What can hang from each mark:
H: G
W: A G X
G: H Y
X: H Y
A: H
Y: A X
Z: W
J: A G X

Every row comes from one small tree of marks. Brackets hold a mark, then the marks that hang from it, in alphabetical order. Every link used is in the known rows. Which tree was each row made from?
Known rows:
{J {A H} G}: [-0.16,-1.96,-2.36,+2.37,-0.50,+0.11,-0.78,-3.28,+0.21,-1.14,+0.06,-0.27,+3.38,+4.43,+0.09,-3.81,-2.38,+0.07,+1.08,+0.89,-1.29,+1.20,-1.19,-2.95]
{H {G {Y A}}}: [-0.20,+0.13,+1.55,-0.49,-1.53,+2.02,-2.29,-2.47,-1.01,+2.94,-0.13,-0.49,+0.72,+1.07,+0.74,-2.40,-0.27,+2.42,+2.04,+1.98,-1.25,-1.20,-1.14,-2.46]
{Z {W G}}: [-1.04,-1.90,-1.25,+1.75,-2.62,+1.03,-2.78,-2.90,-1.50,-0.31,-0.06,+1.61,+1.23,+1.66,-0.77,-1.38,-0.87,-0.20,+1.53,-1.63,-2.04,+1.38,-0.99,-1.55]
{G H Y}: [+1.14,+0.74,-0.39,+0.57,-1.42,+1.35,-2.77,-0.65,-1.25,+0.82,-1.04,-0.78,+0.56,+1.93,+0.92,-2.85,+0.22,+1.38,+2.54,-0.32,-1.50,-0.37,+1.76,+0.32]
{Z {W G {X H Y}}}: [-0.02,-1.96,-0.67,+0.48,-2.53,+0.44,-3.53,-3.79,-0.91,-0.91,-0.61,+3.04,+1.92,+2.15,-0.56,-0.20,-0.57,+1.04,+1.09,-1.99,-1.11,+2.13,+1.17,+2.02]
{J A G}: [+0.01,-1.63,-1.93,+1.79,-0.59,+0.41,+0.26,-3.04,-0.06,+0.14,-0.52,-0.08,+2.70,+3.47,+0.19,-3.46,-2.68,+0.22,+0.45,+0.16,-1.59,+1.01,-1.49,-4.32]
{X H}: [+0.64,-1.36,-0.40,+0.66,-1.59,+1.14,-1.41,-0.86,-1.39,+0.29,-2.51,+0.51,+0.43,+2.83,+0.93,-1.38,+0.90,+1.24,+1.69,-0.13,+0.00,+0.86,+0.32,-1.87]
{G H}: [+0.34,-0.76,-0.58,+0.93,-1.75,+1.19,-1.74,-0.46,-1.50,+0.26,-0.96,-0.04,+1.02,+2.08,+1.22,-2.75,+1.15,+1.04,+2.39,-0.20,-0.02,+0.61,+0.54,-1.34]
{X H {Y A}}: [+1.40,-1.81,+1.27,-0.76,-1.49,+1.58,-2.59,-1.54,-1.26,+1.92,-2.60,-0.60,+0.47,+2.76,+2.16,-1.22,-1.28,+2.81,+1.33,+1.14,-0.59,-0.92,+0.28,+0.12]
{Y {X {H G}}}: [-1.20,+0.14,+1.15,+0.66,-1.14,+1.30,-1.32,-1.21,-1.12,-1.82,-2.65,+1.30,+1.93,+1.26,+1.01,+0.02,+4.29,+1.41,+2.41,+0.94,+0.50,+1.89,-1.57,-1.66]
{X {H G}}: [-0.20,-0.68,+0.88,+0.33,-1.23,+1.03,-1.46,-1.17,-0.94,-0.54,-2.03,+1.43,+1.03,+1.84,+0.27,-0.88,+2.53,+1.90,+1.90,+0.35,+0.71,+1.43,-0.86,-2.88]
{G {Y A {X H}}}: [+0.63,-0.02,+0.97,-0.49,-2.09,+1.87,-3.18,-1.29,-1.69,+1.70,-2.46,-0.69,+1.26,+2.42,+2.52,-0.80,+0.86,+1.79,+2.58,+1.19,-1.56,-0.85,+0.06,+1.82]
{X Y}: [+0.37,-1.24,+0.03,+0.61,-0.56,+1.52,-0.98,-2.31,-0.98,+0.30,-2.10,-1.04,-0.30,+1.46,+0.24,-2.31,-0.77,+1.52,+1.09,+0.93,-1.09,-0.02,+0.22,-2.91]
{G {Y {X H}}}: [+0.44,+0.58,+0.11,+0.44,-1.30,+1.65,-2.32,-1.14,-1.30,-0.71,-3.20,-0.38,+0.94,+2.03,+1.19,-0.62,+1.99,+1.06,+2.49,+0.27,-1.49,+0.34,+0.72,+1.18]
{A {H {G {Y X}}}}: [-1.56,+1.20,+0.60,+0.99,-0.60,+1.57,-2.58,-2.60,-0.67,-2.10,-0.97,-0.41,+1.86,+1.33,-0.15,-1.79,+2.96,+1.08,+3.13,+2.25,-1.27,+0.72,-1.00,-0.92]
{Z W}: [-0.93,-1.22,-1.01,+1.49,-2.22,+1.90,-1.45,-1.57,-1.80,-0.38,-0.91,-0.95,+0.53,+1.88,-0.06,-1.17,-0.22,+0.29,+1.82,-0.64,-2.53,+0.88,-0.53,-3.68]
{J {G Y} X}: [+0.89,-0.39,-2.17,+2.41,-0.74,+1.42,+0.31,-2.33,-0.43,+2.28,-0.89,-1.55,+2.41,+3.42,-1.19,-3.24,-2.07,-0.46,+1.50,+0.02,-2.74,-0.27,+1.44,-3.64]
{Y A X}: [-0.94,-1.59,+0.29,+0.34,-1.89,+2.10,-1.38,-2.04,-2.02,+1.55,-1.35,-0.54,+1.24,+1.69,+2.27,-1.87,+1.10,+0.73,+2.20,+1.84,-0.50,-0.33,-1.89,-2.20]
{W A X}: [-0.71,-2.03,-2.02,+1.28,-1.93,+1.07,-0.22,-4.62,-1.57,+2.13,-0.43,+2.72,+1.20,+1.53,-0.15,-3.11,-1.46,-0.37,+1.03,+0.24,+0.35,+2.17,+0.31,-1.58]
{J G}: [+0.13,-2.17,-1.35,+1.82,-1.38,+0.49,-0.08,-2.28,-0.94,+0.57,-0.59,-0.77,+1.20,+2.78,-0.19,-2.89,-1.16,-0.15,+1.06,+0.15,-0.69,+0.48,-0.34,-4.09]
{W A G X}: [-0.78,-2.90,-2.20,+1.54,-2.51,+0.36,-1.56,-5.91,-1.24,+2.22,+0.41,+5.36,+1.90,+1.22,-1.03,-3.32,-2.16,-0.76,+0.69,-0.72,+1.02,+2.60,-0.06,+0.39]
{W A}: [-0.33,-1.75,-1.32,+1.71,-1.59,+1.28,-0.86,-3.45,-1.71,+1.47,-1.73,+1.41,+0.40,+1.67,+0.10,-2.88,-2.28,+0.16,+1.26,+0.17,-0.90,+1.34,-0.54,-2.02]
{G H {Y A X}}: [+0.26,+0.77,+0.62,-0.09,-2.11,+2.04,-3.41,-0.93,-1.78,+1.46,-1.01,-1.21,+1.95,+1.72,+2.91,-2.14,+1.04,+1.62,+3.29,+0.92,-1.68,-1.22,+0.20,+2.33]

Which tree is each row?
[-1.21,+0.61,+1.77,-0.28,-1.48,+2.37,-2.21,-2.57,-1.28,+1.47,-0.84,-0.52,+1.59,+0.60,+1.32,-1.56,+1.73,+1.89,+2.56,+2.27,-1.38,-0.74,-1.95,-1.27]
{H {G {Y A X}}}
[-0.10,-1.57,-3.35,+3.45,+0.02,+0.64,+0.61,-2.97,+0.35,-0.22,+0.00,-0.32,+4.98,+5.17,-0.52,-3.97,-2.44,-0.63,+1.33,+0.73,-1.95,+1.40,-0.57,-4.50]
{J {A H} G X}
[-0.16,+0.16,-0.85,+1.58,-1.23,+0.96,-0.89,-2.62,-0.79,-0.04,-1.26,-1.68,+1.68,+2.15,+0.21,-2.25,-0.25,-0.30,+1.76,+0.49,-2.22,-0.01,+0.11,-1.15]
{J {G {Y X}}}
[+0.30,-2.02,+0.53,+0.12,-1.07,+1.55,-2.80,-2.74,-1.13,+1.19,-0.75,-1.38,+0.83,+2.86,+1.40,-2.78,-1.71,+2.09,+1.78,+2.51,-0.86,-1.07,-0.21,-0.91]
{X {Y {A H}}}
[+0.77,-1.69,-0.23,-0.12,-1.18,+0.99,-1.29,-2.49,-0.82,+0.45,-1.90,+1.20,+0.86,+2.25,+0.63,-1.27,+0.93,+1.67,+1.06,+0.15,+0.63,+1.23,+1.85,-0.32]
{W {X H Y}}
[+1.26,-0.01,+0.37,-0.43,-2.25,+1.92,-3.44,-0.76,-1.58,+3.01,-0.42,-1.01,+1.04,+2.29,+2.24,-3.03,-0.92,+2.16,+2.71,+0.56,-1.50,-1.62,+0.96,+1.01]
{G H {Y A}}
[+0.50,-0.45,-1.19,+0.32,-2.38,+0.46,-3.38,-3.14,-0.85,+1.37,+1.14,+3.27,+2.07,+1.71,-0.14,-3.41,+0.34,+0.59,+2.02,-1.37,+0.39,+0.98,+2.31,+2.67]
{W {G H Y} X}
[-1.01,-1.65,-0.12,+0.86,-1.82,+1.84,-2.17,-2.24,-1.72,+0.34,-0.62,-0.75,+2.21,+2.60,+2.13,-2.18,+1.27,+0.59,+2.73,+2.69,-0.22,-0.07,-1.67,-0.94]
{Y {A H} X}
[-1.04,-0.47,+1.89,-0.31,-1.97,+1.61,-2.24,-1.32,-1.45,+0.34,-1.98,+0.93,+2.41,+1.60,+2.32,-0.18,+3.29,+2.21,+2.56,+1.76,+0.54,+0.50,-2.34,-0.97]
{Y A {X {H G}}}
[-1.33,-2.42,-2.09,+2.78,-2.88,+0.51,-4.12,-4.99,-1.49,-1.10,+0.20,+3.01,+2.16,+2.37,-1.03,-1.99,-3.20,-0.56,+1.83,-0.99,-2.21,+2.29,-1.05,+1.52]
{Z {W {A H} G}}
[-0.66,-1.17,+1.71,-0.09,-0.80,+1.54,-2.79,-2.97,-0.64,+0.28,-0.27,-0.30,+1.42,+1.88,+0.89,-2.24,-0.19,+2.84,+2.00,+3.19,-0.30,-0.53,-1.54,-1.79]
{X {Y {A {H G}}}}
[+0.41,+1.53,-0.56,+1.10,+0.25,+1.69,-0.87,-1.69,+0.44,+0.59,-2.01,+1.17,+3.63,+3.12,-0.46,-1.75,+0.23,+1.97,+1.87,+0.07,-2.25,+0.99,-0.21,-2.53]
{J A {X {H {G Y}}}}
[+1.64,+0.03,-2.32,+2.11,-0.32,+0.90,-0.36,-1.96,+0.50,+1.12,-1.91,-0.25,+4.25,+4.98,-0.34,-2.63,-2.85,+0.46,+1.18,-0.69,-3.15,+0.56,+1.12,-1.77]
{J A {G Y} {X H}}
[+0.54,+0.78,+1.14,-0.12,-1.14,+1.16,-2.47,-1.27,-0.65,+0.02,-2.09,+0.68,+0.68,+1.78,+0.04,-1.05,+1.60,+2.40,+2.09,+0.34,-0.70,+0.41,+0.32,-1.08]
{X {H {G Y}}}
[-0.18,-0.01,+0.46,-0.15,-1.72,+2.29,-2.16,-2.23,-1.70,+2.31,-1.35,-1.31,+0.88,+1.46,+1.88,-2.05,+0.16,+1.07,+2.34,+1.79,-1.96,-1.24,-0.62,-0.10]
{G {Y A X}}
[-0.62,+0.43,+0.41,+0.83,-0.64,+1.32,-2.52,-2.38,-0.47,-0.50,-0.37,+0.01,+0.98,+1.82,-0.79,-2.58,+1.05,+1.60,+2.49,+1.74,-0.85,+0.27,-0.26,-2.06]
{A {H {G Y}}}
[-1.31,+1.39,+0.96,+0.59,-0.76,+1.82,-1.56,-2.39,-0.92,-0.81,-1.49,-0.17,+1.15,+0.13,+0.02,-1.38,+2.72,+1.13,+2.41,+1.45,-1.32,+0.55,-1.33,-2.12]
{H {G {Y X}}}
[-0.13,-2.04,-1.45,+0.89,-2.57,+0.20,-2.27,-2.85,-1.14,+0.94,+1.21,+3.93,+2.37,+1.64,+0.15,-3.11,+1.35,+0.29,+1.85,-1.37,+1.72,+1.87,+1.07,+0.82]
{W {G H} X}
[-1.37,-1.82,-2.17,+1.73,-2.75,+1.53,-1.29,-4.63,-1.90,+1.09,+0.00,+1.83,+1.62,+1.69,-0.50,-1.74,-1.95,-0.61,+1.41,-1.02,-1.84,+2.48,+0.24,-1.41]
{Z {W A X}}
[+0.59,-0.72,-1.78,+1.87,-1.06,+0.18,-0.92,-1.81,-0.12,-0.52,-0.17,+0.02,+3.58,+3.64,+1.23,-3.62,-1.87,+0.76,+1.34,-0.73,-1.29,+1.00,-0.47,-1.63]
{J A {G H}}
[-2.04,-0.82,-0.63,+2.29,-2.03,+1.27,-2.90,-4.03,-1.34,-1.91,-0.07,+1.47,+2.06,+1.78,-0.82,-1.23,-1.11,+0.50,+2.45,+0.44,-2.16,+2.31,-1.70,-1.45]
{Z {W {A {H G}}}}
[-1.21,-2.52,-1.84,+1.94,-2.49,+0.38,-3.77,-6.61,-0.89,-1.07,+0.79,+3.75,+2.62,+1.93,-1.44,-2.05,-3.55,-0.14,+1.26,-0.80,-1.79,+2.67,+0.45,+3.19]
{Z {W {A H} G {X Y}}}
[-0.78,-2.71,-0.30,-0.01,-2.92,+1.39,-3.31,-4.76,-1.34,+1.92,+1.23,+2.02,+2.03,+1.42,+0.29,-1.50,-2.08,+1.05,+1.02,-0.51,-1.55,+0.40,-0.24,+0.65]
{Z {W G {X {Y A}}}}
[-0.51,-0.35,+0.17,+0.39,-1.66,+1.92,-3.22,-2.40,-1.47,+0.88,-0.71,-1.49,+1.72,+2.47,+1.71,-2.37,+0.16,+1.02,+2.92,+2.73,-1.77,-0.98,-0.45,+0.81]
{G {Y {A H} X}}
[-1.37,-1.04,-0.20,+1.13,-0.69,+0.66,-1.62,-5.88,-0.46,-0.51,+0.03,+2.88,+2.06,+1.16,-0.85,-2.67,-0.79,+1.36,+1.31,+1.96,+0.52,+2.38,-0.10,-0.31]
{W {A {H G}} {X Y}}
[-1.04,-1.96,-1.73,+2.32,-2.95,+0.79,-3.06,-4.65,-1.74,+0.23,-0.47,+3.10,+1.52,+1.47,-0.94,-1.66,-3.57,-0.55,+1.33,-1.90,-2.44,+2.07,-1.23,+0.44]
{Z {W A G}}
[-1.08,-1.64,-1.85,+2.47,-2.27,+1.27,-2.98,-3.89,-1.77,-1.23,-0.72,+0.54,+1.52,+2.72,-0.33,-1.78,-2.76,-0.18,+2.24,-0.12,-2.95,+1.88,-0.51,-0.52]
{Z {W {A H}}}
[+0.21,-0.38,+1.67,-0.11,-0.52,+1.02,-1.96,-1.63,-0.51,-1.17,-2.83,+0.84,+0.61,+1.51,+0.25,-0.60,+1.43,+2.92,+1.45,+0.84,+0.13,+0.86,-0.26,-1.73]
{X {H G} Y}
[+0.20,+1.55,-0.20,+0.81,-1.49,+1.61,-2.65,-0.86,-1.43,-0.62,-1.65,-0.86,+1.47,+1.35,+1.63,-2.02,+1.98,+0.89,+3.16,+0.11,-1.81,+0.07,+0.93,+1.50]
{G H {Y X}}
[-1.16,-1.68,+0.89,+0.43,-1.55,+1.39,-2.21,-2.55,-1.14,+1.06,+0.53,+0.26,+1.81,+2.24,+0.97,-2.57,+0.80,+1.93,+2.36,+2.78,+0.67,-0.08,-2.00,-3.09]
{Y {A {H G}}}
[+0.64,-2.38,-1.02,+2.02,-0.77,+1.21,-0.82,-2.98,-0.45,+1.93,-0.17,-1.86,+3.67,+4.56,+0.30,-3.24,-3.15,+0.60,+1.57,+2.06,-1.87,-0.89,+0.45,-2.34]
{J G {X {Y {A H}}}}
[+0.05,-1.36,-2.99,+3.05,+0.08,+1.05,+1.57,-2.70,+0.11,+1.13,-0.70,-0.07,+4.33,+4.16,-0.44,-3.64,-2.66,-0.61,+0.83,-0.02,-2.17,+1.09,-0.74,-5.71]
{J A G X}
[+1.39,-1.33,-0.60,+1.53,-1.32,+1.35,-0.87,-1.40,-0.71,+2.43,-0.42,-1.67,+3.76,+3.65,+1.56,-3.11,-2.41,+1.31,+1.95,+0.31,-1.76,-1.08,+1.27,-0.95]
{J {G H} {X {Y A}}}
[+1.12,-0.53,+0.26,-0.17,-2.77,+1.10,-4.68,-2.02,-1.26,+2.91,+0.52,+1.52,+1.70,+2.05,+1.48,-3.23,-1.66,+1.85,+2.40,-0.39,-0.80,-1.27,+0.55,+3.21]
{W {G H {Y A}}}
